Known rows, with every way that one mark hangs from another
Z76{Z423{Z372}}: |  16.9 |   4.7 |  -3.6 |  20.6 |  -7.4 | -12.6 | -26.1 | -10.1 |  -0.6 | -20.8 | -14.2 |  15.4 |  14.0 |  -8.0 |  13.9 |  26.0 |  -4.7 |  19.5 |
Z423{Z76 Z372{Z260 Z326 Z568}}: |  22.8 |   5.1 | -11.8 |  20.1 |  21.0 |   9.5 | -28.5 |  -1.5 |  -9.5 | -23.9 |   4.0 |   9.8 |  15.0 | -18.6 |  25.5 |   1.2 | -15.1 |  -0.6 |
Z76{Z423{Z372{Z260 Z326}}}: |   8.8 |   4.0 |  -9.5 |  25.3 |  -7.9 |   3.2 | -19.0 |  -4.2 |   4.2 | -17.9 |   0.3 |  24.0 |  10.3 |  -2.9 |  17.5 |  21.3 |  -3.3 |  12.7 |
Z423{Z372{Z187}}: |  32.6 |   9.8 |   5.5 |  10.5 | -10.1 |  -3.2 | -23.6 |  -3.1 | -20.8 | -38.1 | -33.3 |   5.4 |   5.6 | -17.9 |  33.4 |  18.6 | -13.2 |  22.0 |
Z76{Z423{Z372{Z187 Z260 Z326 Z568}}}: |   4.7 |  -2.9 | -12.5 |  27.4 | -10.3 |  21.6 | -17.4 |   1.6 |  -2.6 | -16.4 |  -0.9 |  32.1 |   5.7 |  -0.7 |  17.8 |  14.5 |  -6.6 |  11.5 |
Z568{Z372{Z187 Z326 Z423}}: |  23.6 |  -8.3 |  13.4 |  13.4 |   8.6 |  19.2 |  -7.9 |   2.2 | -10.3 | -26.8 | -14.0 |  55.9 |  15.1 |   5.1 |  12.5 |  21.7 |   2.1 |  28.3 |
Z423{Z76 Z372{Z187}}: |  33.2 |  18.4 |   0.0 |  19.4 |   3.1 | -10.3 | -39.5 |  -7.2 | -24.8 | -33.3 | -25.0 | -13.0 |  11.1 | -19.5 |  40.5 |  13.6 |  -7.7 |  12.3 |
Z260{Z372{Z187 Z326 Z423 Z568}}: |  19.3 | -17.2 | -19.4 |  14.3 |  -7.2 |  18.9 |  -1.2 |  -3.2 |  -1.5 | -17.8 |   1.3 |  55.4 |   7.5 |  18.1 |   4.7 |   9.0 |   0.0 |  22.7 |
Z696{Z372{Z187 Z326 Z568}}: |  19.5 |  -1.5 | -14.5 |  16.2 |  -3.3 |  14.9 |  -2.1 |   2.3 | -11.6 | -22.9 | -11.1 |  42.2 |   5.2 |  -9.8 |  21.1 |  13.5 | -26.4 |  10.1 |
Z326{Z372{Z260 Z423 Z568}}: |  27.4 | -17.4 |  -5.3 |  22.6 |   3.5 |  10.7 | -21.5 |  12.7 |  -8.0 | -21.9 |  -8.5 |  48.6 |  27.0 |  -1.2 |   3.7 |   5.8 |  11.7 |  15.6 |
Z326{Z372{Z187 Z260 Z423}}: |  26.7 |  -4.1 |  -0.7 |  27.4 | -15.4 |  11.3 | -23.1 |  14.2 | -17.9 | -29.0 | -20.9 |  36.6 |  17.2 |   4.0 |  23.3 |  11.9 |  20.8 |  20.6 |
Z568{Z372{Z187 Z260 Z326 Z423{Z76}}}: |  16.9 |   1.4 |   7.5 |  27.1 |  11.3 |  23.5 | -22.6 |   4.1 | -13.6 | -28.6 |  -1.4 |  49.3 |  14.0 |   3.9 |  18.5 |  19.9 |  12.1 |  17.4 |
Z696{Z372{Z187 Z423}}: |  21.6 |   3.6 |  -6.4 |  22.9 | -16.1 |  -0.9 | -21.2 |  -2.6 | -18.7 | -26.2 | -16.3 |  31.5 |  11.5 |  -1.7 |  20.6 |  21.1 |   0.0 |  23.5 |
Z372{Z187 Z260 Z326 Z423}: |  11.1 |   5.2 |  -4.3 |  26.5 | -18.4 |  33.2 | -10.3 |  18.1 | -13.5 | -21.4 |  -9.7 |  52.3 |  10.2 |  16.1 |  12.8 |   7.7 |  20.0 |  23.1 |
Z260{Z372{Z187 Z326 Z423}}: |  21.4 |  -5.8 | -13.7 |  15.1 | -15.8 |   7.6 |  -3.2 |  -5.4 |  -1.3 | -23.0 |  -3.8 |  45.1 |   5.3 |  20.2 |  14.3 |  15.9 |   7.0 |  25.3 |
Z423{Z76}: |  32.8 |  19.0 |   2.0 |  20.4 |   8.3 | -21.7 | -33.4 |  -2.4 | -13.3 | -33.2 | -28.2 |  14.9 |  21.7 | -15.9 |  10.7 |  20.4 |   4.1 |  13.0 |
Z696{Z372{Z187 Z260 Z326 Z423}}: |  10.7 |   4.5 | -13.2 |  28.6 | -16.1 |  18.9 | -11.5 |   5.1 | -13.8 | -22.2 |   1.0 |  42.0 |   6.8 |   5.5 |  24.8 |  14.2 |   1.0 |  14.9 |
Z76{Z423{Z372{Z187 Z326 Z568}}}: |   9.8 |  -5.4 | -10.2 |  20.8 |  -5.2 |  14.5 | -13.9 |  -2.1 |  -3.1 | -12.4 |  -6.6 |  28.5 |   9.4 |  -0.6 |  16.6 |  14.7 | -12.4 |  15.9 |

Rows
|  17.8 |  -6.6 | -11.3 |  22.0 |   9.1 |  29.6 | -14.6 |  11.9 | -15.4 |  -5.7 |  -5.3 |  45.5 |  23.4 |  12.7 |   4.3 |  -4.3 |   7.6 |  18.4 | : Z372{Z187 Z326 Z423{Z76} Z568}
|  34.6 |  -2.4 |  -1.4 |  25.4 |  -1.3 |  -1.9 | -27.8 |   6.3 | -20.4 | -20.9 | -21.8 |  20.2 |  27.0 |   3.6 |  26.4 |   8.1 |  17.9 |  19.0 | : Z326{Z372{Z187 Z423{Z76}}}
|  25.2 | -10.3 |  -8.1 |  31.8 |   1.2 |  18.0 | -31.8 |  14.9 | -19.2 | -21.4 |  -9.6 |  36.8 |  24.0 |   2.1 |  18.4 |   2.3 |  17.7 |  11.2 | : Z326{Z372{Z187 Z260 Z423{Z76} Z568}}
|  26.9 |   4.1 |  -9.8 |  15.8 |  15.6 |  12.1 | -24.1 |  -1.9 | -19.0 | -20.2 |  -9.6 |   3.4 |  13.0 | -13.7 |  34.8 |   0.1 | -20.2 |   6.3 | : Z423{Z76 Z372{Z187 Z326 Z568}}
|  10.8 |  -9.7 | -17.7 |  23.6 |   1.1 |  17.6 | -10.1 |   3.1 |  -4.4 | -16.2 |  12.8 |  53.9 |  14.8 |  -1.0 |   5.2 |   8.4 |  -8.0 |  10.1 | : Z696{Z372{Z260 Z326 Z423 Z568}}
|  18.8 |  -6.5 |  10.9 |  17.4 |  13.5 |  16.3 | -12.2 |   3.1 |  -2.4 | -29.9 |  -0.4 |  60.9 |  17.0 |   1.1 |   3.5 |  23.2 |   7.1 |  21.5 | : Z568{Z372{Z260 Z326 Z423}}
|   6.7 |  -0.1 |  -8.4 |  29.1 | -14.4 |  13.4 | -29.6 |   0.1 |  -6.2 | -23.1 |  -9.0 |  28.2 |   6.2 |  -6.2 |  15.1 |  21.1 |  -1.9 |  14.7 | : Z76{Z423{Z372{Z187 Z260 Z568}}}
|  24.5 |  16.4 |  -6.9 |  21.8 |  12.2 |  -2.0 | -29.5 |  -4.5 | -10.4 | -28.5 |  -1.6 |  -1.6 |  13.0 | -16.7 |  35.2 |   7.7 |  -8.5 |   2.5 | : Z423{Z76 Z372{Z260 Z326}}
|   8.8 |  -9.1 | -10.3 |  25.2 |  -8.4 |  47.0 |  -8.5 |  21.6 | -12.6 | -15.4 |  -2.7 |  66.7 |  12.6 |  13.6 |   0.5 |   0.1 |  11.7 |  20.0 | : Z372{Z187 Z260 Z326 Z423 Z568}
|  31.9 |  -9.3 |  -3.3 |  19.9 |   2.3 |   4.8 | -19.0 |  11.6 |  -8.3 | -32.6 | -19.4 |  43.4 |  18.8 | -14.9 |  10.7 |  12.0 |  -2.2 |   8.3 | : Z326{Z372{Z260 Z568}}
|  20.0 |   7.4 | -11.8 |  23.8 |  10.8 |  21.9 | -28.3 |   2.5 | -19.0 | -24.5 |  -3.4 |   8.5 |   8.2 | -14.5 |  36.2 |   0.1 | -13.5 |   1.4 | : Z423{Z76 Z372{Z187 Z260 Z326 Z568}}
|   9.2 |  -2.3 | -14.5 |  31.8 |   1.7 |  41.1 | -21.0 |  18.0 | -15.5 | -12.4 |   3.4 |  52.2 |  17.4 |  12.2 |   6.7 |  -3.9 |  16.1 |  12.8 | : Z372{Z187 Z260 Z326 Z423{Z76} Z568}
|  25.0 |  10.6 |   0.6 |  26.6 |  -7.6 |   2.4 | -34.1 |   5.2 | -23.4 | -22.5 | -24.1 |  24.5 |  22.2 |   6.5 |  12.3 |  13.0 |  23.9 |  26.1 | : Z372{Z187 Z423{Z76}}
|  22.7 |   4.3 |  -4.7 |  19.2 |  12.2 |   0.7 | -16.2 |   2.4 |  -5.6 |  -9.8 |  -4.4 |  32.2 |  29.3 |   9.6 |   3.8 |   5.1 |  13.7 |  19.1 | : Z372{Z326 Z423{Z76}}
|  17.6 | -13.5 |  -6.9 |  14.5 |  -1.5 |  35.0 |  -2.3 |  15.2 | -12.3 |  -9.1 | -11.5 |  60.4 |  18.6 |  13.8 |  -0.9 |  -1.1 |   3.1 |  26.4 | : Z372{Z187 Z326 Z423 Z568}
|  26.1 |  -0.6 |  -1.2 |  13.8 |   2.3 |   5.4 | -26.5 |   0.2 | -11.8 | -36.6 | -14.3 |  21.6 |   9.1 | -23.9 |  14.7 |  12.9 | -15.1 |  13.2 | : Z423{Z372{Z260 Z568}}
|   6.6 |  -4.6 | -12.8 |  24.6 |  -1.6 |  11.8 | -17.7 |  -1.8 |   4.4 | -15.0 |   3.4 |  32.8 |  11.3 |  -4.0 |   9.0 |  15.5 |  -8.5 |   9.8 | : Z76{Z423{Z372{Z260 Z326 Z568}}}
|  29.7 |  -7.7 |  -3.6 |  23.1 |  -7.8 |  16.5 | -19.2 |  16.0 | -17.0 | -34.5 | -25.8 |  41.9 |  11.2 | -10.7 |  21.7 |  11.1 |  -0.3 |  10.4 | : Z326{Z372{Z187 Z260 Z568}}
|  16.2 | -10.4 | -16.0 |  18.2 |  -2.4 |  20.8 |  -5.0 |   3.2 | -12.6 | -12.7 |  -0.5 |  47.8 |  12.2 |   3.8 |  14.2 |   7.7 | -12.3 |  16.7 | : Z696{Z372{Z187 Z326 Z423 Z568}}
|  11.3 |  -5.5 | -14.9 |  27.1 |  14.6 |  26.8 | -20.6 |  13.2 |  -5.3 |  -9.7 |  11.0 |  52.5 |  26.5 |   7.3 |  -6.7 |  -2.7 |  14.3 |   9.8 | : Z372{Z260 Z326 Z423{Z76} Z568}
|  25.0 | -15.4 |  -4.4 |  26.3 |  -7.7 |  22.6 | -22.2 |  16.7 | -16.9 | -24.3 | -15.0 |  47.6 |  19.4 |   2.4 |  13.8 |   6.1 |  14.1 |  17.8 | : Z326{Z372{Z187 Z260 Z423 Z568}}
